Each row was made from one path, in order. Every step used is in the known rows, and no mark comes twice. Write each row's path.
Known rows
nezin -> ropu -> zoza -> pemur -> zotiz: [-13 -34 -27  28  18 -47 -14  17 -34  22  18  13  64 -11 -43  25 -11  37
 -13  16  84  -4  -5  25  53  18   3  26  10  46  14   7 -13  -4   9 -32
  46   0  28   7 -23 -22 -43  18   7  32 -30]
firure -> zoza -> pemur -> zotiz -> voliz: [-29 -38  -5  43  25 -35   3 -10   6  39  22  -4  22   2  23  18 -27  55
  -5  -6  63  -9  12 -10  37 -37  -2  -7 -12  28  -9   9 -19 -24 -32 -38
   1 -32  19   7 -48 -20 -19  52  12  31 -33]
pase -> zoza -> gilav -> sozus -> ropu: [-10  -6 -24 -43  -3   9 -13 -23  10  16  22 -18  51 -12  -7   5 -53   6
   7  13  24 -19   9  -7 -39 -10 -18 -13  35 -21  32   8  12 -30   3  24
  -9  21  21  25  17   0 -45 -31  -8   6 -60]
pemur -> faviti -> nezin -> ropu -> sozus -> nupifov -> lizodin: [  6  38 -21 -74 -18 -82  -6  35 -50  71  25   1  17   8 -13 -26 -14  -4
  15  51  43 -18 -42  42  -9  -9  21  54  31   1   0  -6   3  43  32  -5
   6   0  34  11  32  -1  -6  14 -25  14 -33]
nezin -> ropu -> zoza -> pemur: [  7  -8 -19   6  31 -40 -19  27 -24   9   8   4  35 -17 -30  43 -20  26
 -15  21  76  -8 -14  39  35  37  -4  31   9  49  18   5   5  -4  10 -15
  46  -1  31  -4 -17 -26 -44   9  -6  38 -37]
pase -> zoza -> pemur: [ 42 -13 -21   5  41   2 -26   0 -17 -15  15 -24  23 -12  -8  25 -25  25
  -5  10  36 -35  12 -16   3 -16 -10 -12  -3  41   4 -15  -6 -38  -5   5
  -1 -17  27  16  -4  -2 -25   5  15   9 -31]
kefes -> pemur -> zoza -> pase -> fotol: [ 22 -33 -63  32  49   0 -46 -37 -55   4  39  11  18  -4  -9 -24   9   1
   9  48  37   4  -5  -1  -4  -6   8  25 -11  11  -1   3 -16  -4   0 -12
  18  -2  34  52  -8   5  36   4  27   2 -17]
zotiz -> pemur -> nupifov: [ -6   9 -20  17  17 -20  11  24  -5  16  -1  28  12  12  27 -19  -5  10
   5  11  39 -21 -21 -10  -6 -51   6 -29 -12   3   1  20  -9  30 -28 -17
  30  -6   6   2  -1 -23   7  24 -12  -4 -23]
gilav -> zoza: [  6   2   1  -2  -4 -21   0  -6 -11  27  -5  15 -17 -17  -3  16  13 -14
  14 -15  18   7   1   4 -23  -5 -23  -9   6  -2  25   3  18 -14   6 -18
  22  11   0   0 -36  11 -35 -18 -12  12  12]
nezin -> ropu -> zoza -> pemur -> nupifov: [ -1 -21 -26   9  36 -52   2  25 -33  21  14  31  38 -14 -34  22 -16  37
 -20  23  76 -28 -26  33  31  21  12  31  12  59  10   3   5   5  -6 -14
  65 -12  21  -7 -28 -44 -25  22  -9  46 -47]
gilav -> sozus -> ropu -> nezin: [-23   0 -26 -57  -7  18   3  28   8  58  28 -10  22  -6 -13 -32   3  -8
  -9  18 -12 -12 -10  23 -15 -13 -22   1  11   6  12  -3  20   4  13  -9
  21  31  20   2  -1   1 -36 -35  -8  42 -53]
gilav -> zoza -> pemur -> nupifov -> lizodin: [ 19  13 -44   8  25 -53  22 -11 -27  68   2  56  -4 -27  -9   8   5  34
   5   9  71 -30  -2  23 -24 -50  -8   1   4  47  15  -2  17  -3 -47  -8
  60 -11  18  -6 -45  -6  -7  28 -18  15   2]
nitat -> kefes -> pemur -> faviti -> nezin -> ropu -> zoza -> pase -> fotol: [   3   12  -50  -21   28  -57  -49    5 -111   31   34  -24   35   -1
  -62  -42    6  -29    5   62   58  -23  -15  -16    5   15    6   18
   18   -2    6  -20  -13   22   50  -16   31  -10   57   16   12  -18
    2   25    1   40  -67]
pase -> zoza -> gilav -> sozus -> nupifov -> pemur -> faviti -> nezin: [  8  -9 -49 -83  19 -25   8  -2 -34   8  32 -32  71  -6  11 -14 -57  -7
  -3  41  38 -36  15  -4 -39 -48  12  13  37  -8  40 -16  -8 -42  23  11
  -1   6  44  40  20  29 -35  -6 -14  15 -50]
zoza -> gilav -> nezin -> ropu: [ -9   4 -12 -41 -32 -45  -3 -30  18  14  26   5  58 -12 -38  41 -33   3
   3 -13  39  -8  19   9 -17  20 -17  27  25  -6  24  38  15 -15  14  -1
  -9  39   2  -1  11 -23 -15   6 -11 -17 -21]
zoza -> gilav: [-14  -6 -21 -14 -12 -21  -2 -28  11   1  -1  12  46 -14 -22  30 -49   3
   0   6   4  -4  13  -7  -1   8   6   0  19 -21   9  12 -11  -6 -13   5
 -10   1   4  -1   8 -10  12  20   1   0 -11]
fotol -> pase -> zoza -> gilav -> sozus -> ropu: [-22 -38 -38 -40  -6   2 -28 -31   2 -13  68  -2  79 -25  -8 -16 -52 -11
  -1  38 -12 -22  10 -13 -65 -26 -16  12  19 -16  -1  13  22 -26   6  18
 -31  32   2  10  37  11 -22 -39   7  10 -44]
gilav -> zoza -> pase -> fotol: [  1 -31 -30 -14   9  -8 -17 -41 -38  -4  20 -11  -1 -11  -6  18  11   2
  27  20  18   7  15 -11 -35  18 -10   8 -15 -13  11   1  26 -39  -4 -22
   4  25  15  10 -11   4 -20  -6  12  23  20]
zoza -> gilav -> nezin: [-10  -3 -22 -46 -20 -32   8 -40  17  22  14   8  43 -22 -26  14 -31  -5
   9 -11  16 -14  28  -7 -30 -10 -19   9  13  -2   7  23   3 -30   0  -7
 -15  27  -2  10  11  -4   4  17  -2  -7  -7]
faviti -> pemur -> zotiz: [-17 -42 -29  49  48 -41  -6  10 -36 -11  15 -11  34  -5 -28 -40  31   3
   2 -14  15 -19  18 -20  38  -3 -10  -3  -5  12 -13   5 -33  11  20 -34
   5  -8  18   8 -16  18 -19   5  14  14 -10]
nupifov -> pemur -> faviti -> nezin -> ropu: [  1  24 -23 -24  10 -45 -22  33 -38  11  23 -12  35  13   8 -21 -11  -8
 -17  21  54 -27  -2  29  29   3  10  26  -8 -11  42  -5 -12   7  31 -15
  16 -16  35   3  -1  20 -23 -10 -23 -24  -6]
nitat -> kefes: [-14  21  -1  -4  -5  -5  -3  15 -18  15  -5  -9   7 -23 -38 -14 -10  -6
  -4   2  15 -13   5 -19  -8 -12   9 -21   4 -13  -8 -20   4  26  14  -4
   7  -5   5 -22  -4 -29   7  28 -14  20 -33]
fotol -> pase -> zoza -> pemur: [ 23 -39 -26  -1  37 -10 -39 -13 -17 -36  59  -4  45 -21 -18  -1 -29   1
  -4  40   0 -35  10 -18 -28 -32   2   8 -14  38 -35  -4  10 -31  -2   8
 -13   1  12   7  14  11 -10 -10  26  12 -17]
pase -> zoza -> gilav: [ 14 -13 -19 -20  -1 -10 -23 -24  -6 -15   4 -11  30   1 -17  26 -54  12
   1   6  13 -22   6 -27 -16   2   9 -14  28  -4   4   4 -10 -36  -3  24
 -21   1  17  21  12  -6 -18   6   1   6 -34]
pase -> fotol: [ 15 -20   4 -18  13  15  -5  -5  -9 -38  -8 -22   2  27  -4   4  -7  -1
   8   7 -12 -10 -12 -35 -25  10  -6  -8 -13 -13  13  -9  14 -11  -6  15
 -16   5  26  29  20  22   7 -13  13  -7  -6]
faviti -> nezin -> ropu -> zoza -> pemur -> kefes -> nitat: [ -8 -13 -17  -2  38 -75 -40  42 -45  54  29  34  29  -5 -56  17  25  -4
  11  46  58 -26  20  18  62  17 -27  42  13  55  11 -14 -21  22  59  -9
  35 -34  48  -4 -24 -28 -48  24  20  38 -53]
fotol -> pase -> zoza -> pemur -> faviti -> nezin -> ropu -> sozus: [ 36 -30 -34 -36  32 -75 -64  20 -56  -7  88 -22  47 -19 -38 -21 -29 -26
  -2  60   9 -43 -10   3 -13 -13   0  40   2  19 -37 -10  -3 -16  36 -37
   5  -4  27   0  18  18 -23 -14  21  31 -39]
nitat -> kefes -> pemur -> zotiz -> voliz: [-26  18 -25  43 -10   2  -8 -13 -39  35  22  11  49  -6 -36 -64   3  -3
  -8   7  51  10   6 -55  -1 -59   6 -45  -6 -15  19   4 -25  49   7 -20
  -7 -22  28 -14  -7 -16  15  36   6  24 -59]
ropu -> zoza -> pemur: [  1 -22 -31   7  49 -29  -5  14 -36  27  -5   3  13 -18 -28  11  -9  10
  -1  19  48 -14  -9  16  23  -3  -9  19   5  61  -6 -14  -9 -27  -3 -15
  49 -18  30  13 -25  -1 -17  29  -2  54 -28]
nitat -> kefes -> pemur -> faviti: [ 19  52 -28  17   8  -1 -17  14 -70  42   8   1  35 -15 -34 -65  -1 -32
  -3  28  34 -12 -24 -27 -14 -25   9 -34  19 -26  23  -8 -18  53  14  -4
  37 -28  14   7   0 -15  31  23  -5   4 -43]
ropu -> sozus -> gilav -> zoza -> pemur -> kefes: [-12   8 -33  -5  21 -37  25  30 -31  54  24  18  60 -57 -52  -9  11 -12
  47  30   6 -18 -18  35 -19 -24 -19  -7   3  -2   8 -26 -34  13  -5 -72
  45 -42  43 -12 -37   8 -18  28  -2  51 -12]
nezin -> ropu -> sozus -> gilav: [ -2  16  -3 -22 -19 -28  11  26   5  11  27  -7  53 -21 -47  10 -11   7
  12  22   2   0 -43  52   7  30   8  34  25 -22  13  14  -6  35   9 -31
   3  -7  32 -17  11 -11 -22  -9 -14  15 -26]
nezin -> ropu -> zoza -> pase: [-25 -23 -31  -3   1 -35 -26 -11 -35   7  28  -4  29  -6 -29  20  -7  20
   2  37  59   9  -7  38  30  55  16  57  14  25  -4  17  11 -14  23 -12
  33  20  17  -5  -3 -43 -32  12   1  44 -24]
fotol -> pase -> zoza -> gilav -> nezin -> ropu: [  5 -41 -19 -41 -12 -43 -32 -36   3 -31  75   1  70 -12 -29  17 -50 -12
  -4  24   9 -29  17 -17 -61  -3 -18  33  16   4 -18  37  30 -35  26  13
 -37  51   2  10  32  -6 -20 -25   7  -2 -28]
zotiz -> pemur -> faviti -> nezin: [ -2  30  -4 -19  10 -47 -25  34 -31  36   9 -18   4  17  27 -21  -7 -25
  26  25  46 -16  -6  -3  -2 -40 -19 -14  -7  -4  13  -1 -27  13  18 -41
   4 -12  17  21  10   1 -19   4 -10 -23 -17]
fotol -> pase: [-14 -31 -13  -5   4  -9 -14  -8  -2 -29  49  14  27 -12  -7 -19  -4 -26
  -4  27 -33  -2   1 -10 -28 -15   6  26 -18   2 -36   8  20   2  -2  -2
 -21  17 -18 -13  20  14  20  -5  15   3  13]

Write each row's path
[  2  14   0 -69  -6 -68  -9  38 -55  50  36 -10  29  -6 -10 -21  -6 -22
  13  40  14 -18 -27  35   3   7  25  38  22  -9  -1  -1  -5  30  48 -27
   8  -5  16   3  26 -12 -14   4 -11  21 -36]
pemur -> faviti -> nezin -> ropu -> sozus -> nupifov
[ -6   3   3 -64  -2 -88  -4  19  -9  39  31  -3  13 -26 -53  36  29 -21
  23   6   5  -7 -11  50   7  16 -29  41  40   0   9  -9  -2  10  56 -51
  -7  -6  48 -20 -12   9 -61 -23 -18  30 -17]
faviti -> nezin -> ropu -> sozus -> gilav -> zoza
[ -4 -31 -30 -12  19  14 -22 -37 -34 -36  27 -26  21  10  -6   7 -11   9
  16  38   3  -4  13 -19 -15  22  13  21 -24  -9 -17  -5  12 -28  -8  -7
 -19  16  16  12  26  -5  21  15  21  10  11]
zoza -> pase -> fotol
[ -9 -19 -30 -22  -5 -36   0  -2  -3   9  17  -4  44 -11 -36  33 -40  10
  -5  12  53  25 -15  31   3  29 -13  43  52  -3  35  17  14 -14  13 -14
  44  33  31  -5  -4 -15 -51  -9 -21  35 -44]
nezin -> ropu -> zoza -> gilav -> sozus
[-15  23 -57 -51  11 -83 -12  17 -67  40  53 -15  65 -30 -31 -29  -4 -19
  20  52  50 -19  -3  66  14   0  16  53   2 -26  35  -9 -15  -3  38 -65
  34 -17  56 -11 -13  16 -40  -3 -23  15   4]
nupifov -> pemur -> faviti -> nezin -> ropu -> sozus -> gilav -> zoza -> pase
[-25   5 -56 -54  -3   6  37   1 -17  10  23  -1 100 -25  19 -27 -65  -6
  -2  38  38  -4  -5  26 -31 -34  26  10  28 -34  60   4   4  -3 -21  -2
  28  13  13  23  13   5   1  16 -22  -7 -24]
zoza -> gilav -> sozus -> nupifov -> pemur -> faviti
[  6  -5 -54  25  40   1 -47 -21 -67  17  27   2  26 -12 -51 -34  -3  -9
   3  48  43  -5  -4 -23 -13 -18  15   0  -6 -10  -4 -15  -6  23  15 -14
  19  -9  39  29  -6 -21  41  31  14  20 -43]
nitat -> kefes -> pemur -> zoza -> pase -> fotol
[  5  -2 -26 -74 -19 -82  27  -7  19  64  22  18  40 -10  -8  41 -51  32
  11  18  58  -5 -40  44 -16 -10  -1  53  60   8 -17  43  27  -4 -11   1
   9  24  41   8   3 -14 -16  45 -31  36 -48]
firure -> zoza -> gilav -> nezin -> ropu -> sozus -> nupifov -> lizodin
[  5  29 -28   2  15  -1   0  27 -43   9   5 -12  36   9  25 -56 -24 -13
 -14  25  43 -18 -10   9   8 -25  20  -5 -21 -24  41  -5 -11  -1  -8  -5
  39 -16  18  13  -2  30  12   4 -14 -22   8]
nupifov -> pemur -> faviti
[ 12  33 -23  24  13   6 -11   7 -30  22   4   9  26 -20 -43 -31  17 -20
 -12  13  23  -1  -6 -27  -3 -23   1 -35  15  -9  15  -8 -13  44  15   6
  18 -21  23 -13  -6  -6  26  19  -6  14 -48]
nitat -> kefes -> pemur
[-28   2   4 -63 -17 -52  35   1   1  40  14  -7  57 -16 -41  11  13   0
  29  12  36 -17 -17  44 -26  22 -36  52  32  27  25  18  17  -8  35 -19
  -7  25  32  23   4 -24 -43  -8 -28  10 -23]
sozus -> gilav -> nezin -> ropu -> zoza
[-20 -49 -63  29  82 -49 -43  -8 -48   7  35 -11   0 -25 -25 -17  12   6
  12  20  35 -21  21  31  27  13  -6  47 -15  29 -34  -1 -22 -10  29 -46
  20  -3   7  17 -39 -19  -2  21   8  31 -11]
faviti -> pemur -> zoza -> pase
[-12 -26 -50 -61  23 -83 -22  18 -21  17  41  16  63 -22 -34  28 -33   3
  -9  35  48 -19  -4  58  37  -5  28  60  23   4   1  -2 -15  13  46 -17
  10  -3  55   3   0   9 -19  24 -16  32 -47]
faviti -> nezin -> ropu -> sozus -> nupifov -> pemur -> zoza -> gilav
[ -5  12 -31  41   1  -6 -10  -6 -51  27  18  19  55 -16 -50 -56  17  -3
  -6  10  28   0   5 -47  18 -37  11 -38   9 -10  10 -14 -32  48  14  -6
  19 -20  28  -4  -8  -4  21  32   6   7 -36]
nitat -> kefes -> pemur -> zotiz
[-11  -6 -56   7  22   3 -33 -18 -10  65  38  38  62 -34 -12 -18 -12  -8
  -5  22  50   2  -7  29 -14 -32 -21   5  36  -9  50  18 -13  15   6  -7
  29  -3  18  44 -12   3   8 -22  -5 -10 -52]
kefes -> pemur -> zoza -> gilav -> sozus -> ropu
[ 12  32 -44 -22  -3 -76  23  15 -16  68  31  37  47 -35 -54  11 -15  38
  15  34  68 -24 -45  66  -9 -16   7  36  33  18  27  11  13  37 -26 -38
  46 -17  52 -20 -25 -20 -23  19 -29  27 -24]
nezin -> ropu -> sozus -> gilav -> zoza -> pemur -> nupifov -> lizodin
[  2   8  13 -35 -15 -25  -1  -3  18  18  27  -1  23   0 -14  17  14  -1
   0 -24  34  -5   6  16 -19  16 -32  30   6  13  21  35  29  -3  32 -13
   1  41   1   3   4 -13 -32 -20 -14 -14 -12]
gilav -> nezin -> ropu
[-13 -24 -41 -18  11 -23  -8 -22   6  36  27  15  20 -27 -20  10 -48   1
  13   8  29  18   4  26 -21 -30  -2  33  28 -15  17  -3   2 -26   1 -35
  36  21   6  28 -30  -7  -7   7  -6   2 -17]
pemur -> zoza -> gilav -> sozus
[-15 -12 -60   6  26 -23 -23 -11 -13   9   8  20  46 -12 -10   1 -53   7
 -16  20  60 -11  13  29  20 -32  18  23  -6 -14  24  -3 -19 -17  -8  -5
  36  -8  32  23 -35  12  13  22 -15  -9  -8]
nupifov -> pemur -> zoza -> gilav
[ -3  -9   0 -40  -5 -47  -1   4  -7  39  19  -4  13  -1 -27   9  10  -8
   7  -8  52  -3 -15  20 -12  20 -38  46   7  34   7  33  23 -22  42 -14
  28  45  20  14  -4 -13 -47 -12 -15  27 -29]
gilav -> nezin -> ropu -> zoza
[-20 -20 -25 -32   0 -52 -10 -22 -22  33  38  -4  26 -10 -28  13   4   2
  16  16  59   2   6  28  -5  29 -25  70   2  34  -6  35  24 -41  38 -22
  27  48  11   5  -2 -29 -39  10  -7  38 -20]
gilav -> nezin -> ropu -> zoza -> pase
[-14 -51 -46 -67  -8 -11 -27 -15   1  12  75  -7  77 -10 -40 -21 -63 -20
 -10  54 -24 -34   5 -16 -58 -24  -6  11  17   1 -22  13  23 -24  13  12
 -25  40  14   9  36   6 -27 -30  16  42 -61]
fotol -> pase -> zoza -> gilav -> sozus -> ropu -> nezin
[-15   6 -12 -32  22 -89  -1  43 -26  51  46  14  50 -48 -64  37  34  -8
  29  18  25 -28   5  55   9   2 -30  21  23  18  11 -23 -34  16  48 -64
  20 -32  56 -21 -32  -7 -53   2  -5  43 -30]
faviti -> nezin -> ropu -> sozus -> gilav -> zoza -> pemur -> kefes
[ -1 -17 -42 -67  -8  -4 -11  -4   3  35  29 -27  53  -1 -35   3 -58   1
  -9  24  11 -35  -1 -11 -33 -14 -13 -16  39   2  16   3   7 -29   9  17
  -3  32  35  21  13   2 -48 -26  -3  45 -76]
pase -> zoza -> gilav -> sozus -> ropu -> nezin
[-25 -34 -46  11  27 -30 -37 -31 -33  29  36  11   1 -18  -3  -9  -8  16
  15  34  38   4  10  27  12  -3  25  50 -14  19 -34  -7  -7 -29   3 -32
  20   7  -1  20 -29 -45  16  25   8  15   3]
pemur -> zoza -> pase
[ 11 -20 -62  41  45 -10 -44 -36 -49  30  46  28  21 -20  -8 -31  18   6
  10  41  42  13  -1  19  18 -19  11  37   2  20  -7   7 -27   3   4 -21
  26  -4  16  29 -20 -14  34  12  20   6  -9]
kefes -> pemur -> zoza -> pase
[-29   8 -14   4 -17 -52   5   3  -3  46  42   4  79 -39 -50  13 -17  31
  17  14  67   6 -16  36   5 -11  -2  11   4  -5  43  21  -5  20  -4 -77
   7 -13  43 -29 -23 -17 -59   8  -1  32 -33]
nezin -> ropu -> sozus -> gilav -> zoza -> pemur -> zotiz -> voliz
[-19 -14 -52 -49   6 -20  27  16  -7   0  17   7  92 -17 -10  21 -50  14
 -17  39  78   8 -16  53   0  17  13  38  48   6  55  15  12  -3   8  11
  47  32  45   4   3  -8 -47  -3 -32  34 -58]
nezin -> ropu -> zoza -> gilav -> sozus -> nupifov -> pemur
[ 24   1 -36  29  26 -14  17 -13 -36  23  20  56  27  -2  -6 -48  31   1
 -20  13   8 -16 -19 -12   1 -35  13 -22  13  13   6  14 -18  31 -22   9
  34 -19  10  14 -12   2  35   6   6   3 -23]
kefes -> pemur -> nupifov
[-17  18  15 -57 -29 -29  31  -8  28  22  28  -5  62 -18 -26  14  12  12
  19  -1  20 -25  -6  42 -32  20 -29  40  19  10  28  22  17   8  20 -11
 -35  23  19  11   9 -28 -30 -17 -18 -27 -13]
sozus -> gilav -> nezin -> ropu
[ -9  11 -37  41  15  13  -2  43 -28  15  13  40  48  13  -1 -55  11 -13
   2  44  32  -7  15  -6  34 -29   9  -7 -29 -21  42   0 -29  33   2  13
  41 -39  37   4 -18  18   3  15  25  -9 -11]
nupifov -> pemur -> kefes -> nitat
[ -3  17 -48  20  23 -23 -31 -16 -41  44  10  29  47 -34 -65 -18 -26 -10
 -10  25  54  -7   5  -9  -2 -33  13 -15  32  -9   8  -7 -26  36  11  -9
  30 -22  24  15 -21 -26  39  40  -8  11 -56]
nitat -> kefes -> pemur -> zoza -> gilav
[ 10  -8 -25  15  29 -40  12  -6 -31  43   8  47  15 -43 -13  13  10  11
   0  -1  42 -31  12   9 -15 -32  -8 -13  -4  32  15  -3  11 -13 -24 -33
  61 -17  -1 -10 -53 -18 -13  20  -5  21   1]
gilav -> zoza -> pemur -> nupifov
[ 20 -47 -37   7  45 -29 -21 -11 -31 -22  65  22  48 -16 -14 -18 -28  10
 -11  45   2 -57   7 -29 -35 -46  17  10 -16  46 -47  -5  10 -23 -16   2
   6  -4  -2   7   4  -9   5   0  27  22 -24]
fotol -> pase -> zoza -> pemur -> nupifov
